What can hang from each mark
J929: J426 J951
J951: J75 J180 J669 J929
J180: J426
J84: J426 J951
J75: J426
J426: J669 J929
J669: J951

Each row was made from one small tree. Brackets hold a mark, then the marks that hang from it, in the order of their numbers. Every link used is in the known rows. Write each row's tree.
Known rows
(J84 (J426 J929) (J951 J75 J180 J669)): -3,4,7,-35,7,15,1,-28,-10,17,-1,20,3,0,-1,6,-9,1,-25,-4,-3,6,-3,-3,-6,-9,-3,5,-19,-5,3,11,8,13,-5,-6,-6,-12,6,-12,-6,4,0,-19,-1,-7,4,-4,-11,4,28,5,3,5,-11,18,8,-3,6,12,18,-4,-1,8,-2,24,-7,-8,1,12,6,-2
(J84 (J426 J669) J951): 1,0,-2,-20,-9,-5,0,-9,-4,2,4,12,6,1,1,-5,-5,7,-21,6,-5,4,1,-5,-4,-8,-7,4,-1,12,19,-1,5,-2,-17,1,-10,4,0,0,0,2,3,-10,1,6,3,6,-2,-1,-18,7,-2,7,-4,7,-6,5,8,7,5,4,-3,-4,5,4,-11,-6,0,6,-9,2
(J180 (J426 J669 J929)): -1,-8,-6,-9,1,7,0,-6,0,6,6,7,4,2,2,-1,-15,4,-7,-4,0,-8,-4,-6,-2,1,-12,8,-11,-1,0,-8,1,-9,-13,-1,-6,4,-2,3,-3,8,10,-6,-2,-1,6,6,3,-1,-3,11,2,9,-5,7,-2,4,-16,4,4,-3,3,-9,11,6,-12,-7,6,-4,-8,7
(J84 (J426 (J669 J951))): -4,-1,-4,-14,-10,-8,-2,-1,-3,-5,4,9,0,1,3,0,-10,6,-27,9,-4,2,0,-8,-2,-5,-10,3,-12,6,14,2,6,-9,-14,2,-8,1,-6,2,-1,7,0,-9,2,8,8,4,-1,-1,-15,4,1,5,2,4,-3,8,1,7,-1,1,-5,-6,1,2,-11,-3,-4,6,-13,4
(J84 (J426 (J669 (J951 J75 J180)) J929)): -12,3,0,-27,-4,6,-3,-23,-6,12,2,20,-2,1,6,7,-14,1,-25,2,-5,4,-6,-3,-4,-7,-13,7,-31,-5,7,12,8,-4,-7,-1,-7,-13,2,-5,-5,10,0,-13,-2,-14,12,2,-6,1,19,7,4,3,-5,14,10,5,-2,8,14,-5,-3,-1,2,22,-11,-2,1,7,-8,4
(J75 J426): 6,0,1,-5,-3,3,-1,-9,1,8,0,-1,0,-1,0,-4,2,2,-5,0,1,-3,-2,-9,-2,0,-8,1,-3,1,7,-1,0,-1,-5,1,-1,-10,2,4,-3,-4,0,-3,-2,10,-1,2,-4,0,7,5,2,3,3,4,-3,2,4,3,-12,-6,5,4,3,-2,-7,-4,3,3,-6,0
(J951 J75 (J929 J426)): -1,3,5,-17,4,10,3,-1,-1,10,-3,8,7,-5,2,1,-12,5,-6,7,0,-1,-2,7,1,-6,-6,7,-8,4,-6,13,1,5,0,2,5,-17,6,-3,-3,-2,3,-10,-2,-10,7,-11,-12,1,36,3,2,8,2,7,10,1,5,-11,10,2,4,8,0,8,7,7,7,4,6,-3
(J426 (J669 (J951 J75 J180)) J929): -14,0,0,-11,0,8,-2,-12,-3,12,1,17,-1,3,8,5,-16,-7,-16,4,0,3,-7,-1,-4,-3,-11,4,-34,-10,1,5,8,1,-6,-4,-5,-9,1,-9,-5,14,0,-17,-1,-26,7,-3,-4,0,17,3,2,1,-11,13,7,5,-4,4,22,-4,0,-5,3,23,-7,3,3,3,-6,3
(J951 J75): -2,4,6,-4,-2,4,0,-5,-1,5,-1,8,1,-1,4,2,0,-3,-4,5,-3,2,-1,1,-3,-4,-7,2,-4,4,-2,9,1,0,-4,-2,2,-10,2,0,0,1,0,-3,5,0,5,-5,-2,0,21,0,4,-1,-2,9,5,-2,3,-5,5,0,1,4,-1,8,5,1,-5,1,0,-3
(J929 (J951 J75 J669)): 1,-12,11,-4,8,12,5,-1,-7,3,-6,6,0,2,7,2,-15,-7,-22,10,-5,8,2,2,-5,-6,-10,0,-9,4,-12,0,4,18,-15,-3,-3,-5,3,-10,-2,10,-1,-7,10,4,-3,-13,-6,0,17,0,4,4,-1,12,0,-2,1,2,7,-2,-5,3,-5,17,5,-5,-11,7,6,-3
(J929 (J951 (J75 J426) J180)): -2,-2,8,-18,5,8,-1,-23,0,13,-5,2,-4,-4,1,-4,-8,-6,-11,5,-2,6,-6,-5,-3,-9,-11,2,-11,-1,1,2,6,16,-9,2,-2,-27,10,-6,-9,1,-4,-9,2,11,-4,-4,-10,2,27,5,6,-2,2,15,4,3,6,4,1,-14,5,8,-5,19,-4,-5,-3,10,-4,-2
(J426 J669 (J929 (J951 J75 J180))): -11,-9,3,-11,9,12,2,-16,-3,16,-2,11,-2,2,8,2,-17,-7,-5,-1,-3,6,-6,7,-2,-7,-16,6,-23,-4,-9,-5,6,12,-11,-2,-6,-8,8,-12,-8,12,4,-14,2,-20,-1,-4,-7,-1,18,6,2,2,-6,13,6,2,-7,5,23,-9,-1,-5,4,29,-6,-1,1,5,4,3
(J426 J669 (J929 (J951 J180))): -8,-11,-4,-8,12,7,2,-10,-2,10,-1,2,-3,2,6,1,-16,-4,-3,-7,0,3,-4,6,1,-4,-12,3,-21,-9,-6,-14,5,11,-8,-1,-8,3,6,-12,-7,12,3,-7,-4,-19,-6,1,-5,-2,-5,6,-3,2,-5,4,1,4,-9,9,18,-8,-2,-9,3,21,-11,-2,6,4,3,6
(J929 J426 (J951 J75 J180)): -6,-8,9,-21,12,3,0,-15,-3,16,-5,8,-3,-4,0,-2,-17,-2,-10,8,-5,9,-6,2,1,-10,-3,7,-6,1,-4,6,8,20,-3,3,0,-24,13,-8,-6,1,-5,-6,-2,5,-3,-8,-10,3,31,3,1,-2,3,8,10,1,7,-1,6,-11,4,8,-9,21,3,-7,2,10,4,-2
(J669 (J951 J75 J180 J929)): -11,9,3,-13,2,4,-1,-4,-1,2,-4,9,2,-3,1,5,-14,-8,-15,7,4,4,-3,6,0,-7,3,-1,-25,-11,-3,13,6,8,0,0,0,-17,-2,-12,-3,12,-4,-13,1,-20,6,-7,-8,4,26,-3,3,1,-4,15,7,7,0,-7,22,1,-1,3,-7,16,4,11,6,4,0,-1
(J75 (J426 (J669 J951) J929)): 1,0,-6,-7,-7,1,-1,-4,-3,8,3,6,1,2,6,-2,-13,0,-24,1,3,-2,-3,-13,-2,4,-20,2,-28,-2,8,-7,4,-7,-18,-2,-8,-3,0,2,-4,8,5,-14,-3,-5,4,3,-1,-4,-9,12,2,6,-1,8,0,8,-3,8,1,-3,1,-6,12,2,-17,-1,6,3,-10,7
(J84 (J426 J669) (J951 J75 J180 J929)): -8,9,2,-35,-1,8,0,-19,-1,7,0,20,9,-4,1,0,-9,2,-16,3,-2,4,-3,4,-5,-18,-6,6,-16,2,12,10,8,7,-11,1,-6,-13,2,-10,-5,9,2,-24,1,-14,7,-2,-11,3,21,4,0,10,-8,19,1,6,5,1,29,2,-1,2,-2,22,-7,1,8,10,-4,-2
(J75 (J426 J669)): 5,-11,-1,-3,-4,5,-2,-5,3,5,2,5,1,1,4,-6,-1,2,-8,3,-1,-6,-3,-8,-3,-2,-17,4,-12,3,9,-7,2,-3,-14,3,-2,-4,-2,4,-4,3,3,-12,0,2,0,3,-1,-2,-3,6,2,6,1,6,-6,2,0,5,-7,-5,3,-1,6,3,-14,-4,1,2,-9,2

Which tree is each row?
-6,2,1,-27,4,10,-1,-13,2,3,3,18,12,-3,-1,-6,-20,-3,-18,7,1,0,-5,1,-4,-15,-2,7,-14,-2,7,3,8,8,-16,0,-5,-14,-1,-8,-4,15,4,-21,5,-8,6,-2,-6,5,17,3,1,10,-13,22,-3,7,-7,-5,24,2,5,-2,-2,22,-6,-4,9,3,-9,0 -> (J84 (J951 J75 (J180 (J426 J669)) J929))
-11,6,0,-22,0,5,-3,-22,-3,12,1,13,-1,0,-2,3,-23,-4,-24,0,1,1,-8,-9,0,-1,1,5,-20,-10,1,10,8,1,-6,-2,-4,-21,3,-4,-4,11,0,-9,0,6,8,0,-1,4,25,6,7,-1,-7,18,8,7,-10,1,8,-8,6,1,-1,16,-3,-6,5,1,-9,4 -> (J669 (J951 J75 (J180 (J426 J929))))
-3,-14,7,-13,6,9,-1,-19,1,12,-3,9,-2,-1,6,-6,-11,-7,-13,7,-4,4,-6,-3,-5,-11,-20,7,-21,2,4,-4,9,13,-17,2,-5,-22,7,-6,-9,7,-1,-17,3,2,-3,-3,-8,1,19,6,3,4,-1,17,-1,5,4,6,6,-13,2,2,-1,24,-10,-5,-3,9,-9,0 -> (J929 (J951 (J75 (J426 J669)) J180))
-4,11,3,-19,0,5,-3,-10,1,9,-4,7,2,-5,1,1,-12,-6,-20,5,5,1,-5,-4,0,-7,-4,0,-28,-9,3,12,7,7,-3,0,0,-28,1,-7,-7,7,-4,-17,-2,-9,5,-6,-10,4,34,2,6,3,0,17,5,8,5,-2,12,-5,2,7,-5,14,-2,9,8,7,-5,-1 -> (J669 (J951 (J75 J426) J180 J929))
-8,3,5,-15,9,10,3,-21,-5,15,-5,5,-2,-2,6,4,-13,-6,-4,-4,-1,7,-6,8,1,-5,-5,1,-17,-7,-10,2,5,15,-2,-3,-4,-13,11,-14,-7,7,1,-6,0,-13,-2,-6,-8,1,27,5,4,-2,-3,11,11,1,-5,4,18,-10,0,1,1,23,1,-2,3,5,7,0 -> (J426 (J929 (J951 J75 J180)))
-5,12,3,-7,-6,0,2,4,-3,-1,-3,5,5,-2,5,3,-14,-4,-19,10,2,4,1,2,1,-4,-3,-3,-19,-2,-4,14,2,0,-8,-1,0,-10,-3,-7,0,12,-1,-11,5,-12,8,-10,-5,0,21,0,4,4,0,13,4,7,1,-9,16,7,-3,1,0,5,8,11,3,1,0,0 -> (J669 (J951 J75 J929))
-7,-7,-4,-25,5,6,1,-20,-3,10,0,5,-3,-1,4,3,-14,6,-10,-8,-3,3,-5,2,-1,-7,-10,7,-19,-2,-1,-7,5,9,-7,1,-9,-1,6,-9,-9,7,4,-8,-6,-12,0,5,-7,-1,3,9,1,4,0,5,2,5,-8,14,10,-9,-4,-6,2,20,-15,-7,4,9,1,5 -> (J84 (J426 J669 (J929 (J951 J180))))
-2,-17,5,-6,19,8,1,-4,-3,2,-6,0,-5,2,1,2,-13,-8,-13,1,0,7,1,4,-3,-6,2,0,-12,-10,-11,-9,8,25,-4,0,-2,-1,2,-14,-5,9,-5,-9,1,-3,-9,-6,-9,4,3,-3,0,1,-2,3,-2,-2,-1,9,8,-7,-3,1,-12,19,-4,-5,-3,8,6,1 -> (J929 (J951 J180 J669))
0,-4,-3,-3,-7,-3,-3,1,0,3,2,5,-1,2,5,-7,-11,0,-24,10,1,0,-2,-14,-2,-1,-18,2,-22,2,12,-5,6,-7,-18,1,-6,-5,-3,4,-2,9,-1,-13,1,8,4,2,0,-2,-12,7,1,5,1,8,-5,9,4,4,-6,-3,0,-5,4,0,-14,-1,0,3,-16,4 -> (J75 (J426 (J669 J951)))
-6,5,-5,-29,0,1,-1,-24,-5,12,5,14,3,-1,0,1,-7,6,-14,-8,-1,3,-4,-1,-1,-8,-5,6,-17,-2,14,-2,7,3,-6,0,-11,-1,5,-7,-6,5,3,-16,-7,-11,2,7,-7,1,-1,9,-2,6,-9,9,1,4,0,13,16,-2,-2,-4,6,16,-14,-6,8,8,-3,4 -> (J84 (J426 J669 J929) (J951 J180))
-12,-3,-6,-7,4,2,-2,-7,-2,7,1,9,-3,4,6,3,-15,-4,-14,-3,3,0,-6,-1,1,1,-6,2,-31,-13,3,-5,8,2,-3,-2,-7,0,0,-8,-4,11,-1,-10,-5,-20,3,2,-2,0,-6,3,0,1,-7,4,4,6,-8,9,15,-4,-1,-9,5,14,-11,3,9,2,-4,7 -> (J426 (J669 (J951 J180)) J929)
-9,-11,4,-16,5,12,-5,-16,4,5,4,17,2,0,0,-2,-13,-4,-8,5,-4,-4,-7,-6,-5,-11,-8,11,-9,-3,5,3,7,1,-14,2,-1,-18,-1,1,-5,9,2,-14,4,2,7,2,-1,4,20,2,3,5,-9,15,0,1,-7,-1,8,-7,8,-3,-5,24,-6,-10,-2,1,-12,1 -> (J951 J75 (J180 (J426 J669)))
-4,-12,11,-9,14,19,-1,-13,-1,5,-5,15,-1,1,1,8,-4,-10,-9,4,-2,2,-3,4,-8,-7,-3,4,-16,-12,-8,7,7,15,1,-4,3,-14,1,-9,-4,5,-5,-13,3,-9,1,-8,-9,5,30,-6,3,3,-9,10,5,-7,4,4,11,-5,3,8,-13,23,0,-3,-4,6,4,-3 -> (J951 J75 J180 J669)
-3,-3,-8,-8,-4,-2,-1,9,2,-8,3,6,8,0,1,-4,-25,3,-26,8,3,-3,-1,-4,-1,-3,-7,4,-15,-3,5,-5,5,-8,-20,1,-5,0,-9,-1,-1,18,4,-11,4,-2,8,2,-1,1,-11,5,1,10,-2,11,-8,13,-15,-4,9,6,-1,-11,5,2,-8,1,6,-2,-12,7 -> (J180 (J426 (J669 (J951 J929))))
1,7,-6,-24,-7,-1,2,-2,-3,-2,4,9,11,-3,1,-4,-10,9,-18,1,0,2,2,3,-2,-11,-7,3,-9,9,12,0,3,-1,-15,2,-8,3,-3,-5,-2,7,6,-16,1,-7,6,2,-7,0,-8,6,-3,13,-3,9,-7,9,2,3,17,10,-4,-4,7,4,-9,2,8,6,-5,1 -> (J84 (J426 J669) (J951 J929))
5,-12,1,-11,11,12,4,-6,-6,4,0,0,1,1,1,1,-26,1,-26,-5,0,1,0,-6,-2,3,-8,3,-10,-2,-13,-11,2,11,-16,-2,-7,3,0,-8,-5,11,6,-3,2,13,-3,-4,-4,0,0,9,4,8,-2,8,-2,3,-18,8,0,-6,-2,-4,4,10,-6,-12,0,3,5,5 -> (J180 (J426 (J929 (J951 J669))))
-13,0,1,-10,2,6,-2,-2,1,0,-1,15,3,-1,5,3,-16,-8,-18,10,2,1,-3,6,-2,-9,-8,3,-31,-9,-2,7,9,4,-8,-1,-1,-13,-4,-11,-4,16,-2,-21,2,-26,7,-6,-8,2,18,-2,-1,5,-8,14,4,8,-3,-5,28,2,-1,-3,-4,21,-2,11,6,3,-4,2 -> (J426 (J669 (J951 J75 J180 J929)))
6,-4,8,-11,4,22,3,-17,-5,17,-1,10,0,2,6,4,-6,-3,-17,-2,0,-3,-3,-8,-5,0,-18,5,-24,-3,-6,4,1,5,-11,-6,0,-13,3,-3,-6,3,4,-15,1,-1,4,-8,-10,-1,31,8,6,8,-4,15,5,-5,3,7,0,-7,4,9,5,15,-8,-3,0,7,6,-1 -> (J951 (J75 (J426 J929)) J669)
9,-9,3,-8,8,14,5,-8,-7,12,-4,-3,-2,0,6,0,-16,0,-23,-5,2,1,0,-6,-1,3,-16,1,-19,-3,-9,-11,2,14,-14,-3,-6,-1,5,-7,-8,5,4,-6,-1,6,-7,-6,-9,-2,7,10,5,7,3,8,-3,1,-3,13,-3,-10,-3,2,8,8,-11,-7,3,7,7,3 -> (J75 (J426 (J929 (J951 J669))))
0,-2,2,-10,-4,16,1,-16,-2,17,3,14,2,2,9,-1,-4,0,-6,0,-2,-5,-4,-7,-5,-2,-26,7,-24,1,4,1,1,-6,-14,-2,-2,-12,5,3,-7,3,8,-14,0,-8,6,-2,-5,-3,23,12,4,8,-3,15,5,0,-1,3,5,-6,4,0,14,12,-12,-1,2,2,-6,2 -> (J951 (J75 (J426 J669 J929)))
-7,3,0,-27,3,10,-2,-24,-3,16,3,22,7,1,1,-4,-19,-4,-17,1,0,0,-6,-4,-4,-8,-9,8,-16,-3,9,-1,9,3,-18,-3,-9,-12,5,-4,-5,11,6,-20,3,-3,6,1,-3,3,14,10,1,6,-15,22,3,4,-8,3,19,-4,8,-3,6,24,-8,-10,7,3,-9,3 -> (J84 (J951 J75 (J180 (J426 J669 J929))))
4,-10,1,-3,10,10,6,0,-8,5,-4,-2,-1,2,5,5,-19,-1,-13,-5,1,5,1,3,-1,3,-8,0,-16,-3,-17,-11,2,13,-10,-4,-6,10,3,-12,-4,10,3,-4,1,-9,-6,-8,-6,-2,-1,5,1,6,-1,3,0,-1,-9,10,8,-2,-5,-3,4,11,-4,-4,0,5,13,3 -> (J426 (J929 (J951 J669)))
-5,-8,9,-11,16,23,1,-8,0,4,-6,11,2,-1,1,9,-7,-9,-6,1,2,0,-1,11,-6,-9,-1,3,-24,-17,-14,9,4,19,0,-4,5,-12,-2,-13,-5,10,-1,-20,1,-26,2,-11,-14,5,38,-6,2,9,-9,11,4,-5,-1,-1,23,0,1,7,-11,24,2,7,4,5,11,-3 -> (J951 J75 J180 J669 J929)
-8,0,0,-6,-6,5,1,-2,-5,9,2,15,2,4,11,2,-16,-4,-21,7,-2,3,-4,-2,-2,0,-19,2,-27,0,0,4,5,-7,-13,-5,-6,-3,1,-4,-2,13,4,-14,5,-17,8,-6,0,-4,7,7,3,5,-6,12,6,5,-6,-1,17,2,-2,-6,9,11,-3,5,-1,1,-5,4 -> (J426 (J669 (J951 J75)) J929)
0,-8,9,-18,12,26,0,-24,-3,19,-3,12,-2,1,3,8,-4,-5,-11,-5,1,-3,-5,-5,-6,-2,-13,6,-29,-14,-6,5,5,13,-1,-5,1,-20,6,-6,-9,2,0,-19,-4,-11,2,-6,-13,3,41,5,7,6,-7,15,8,-6,2,10,6,-12,5,12,-3,24,-9,-4,2,8,6,0 -> (J951 (J75 (J426 J929)) J180 J669)
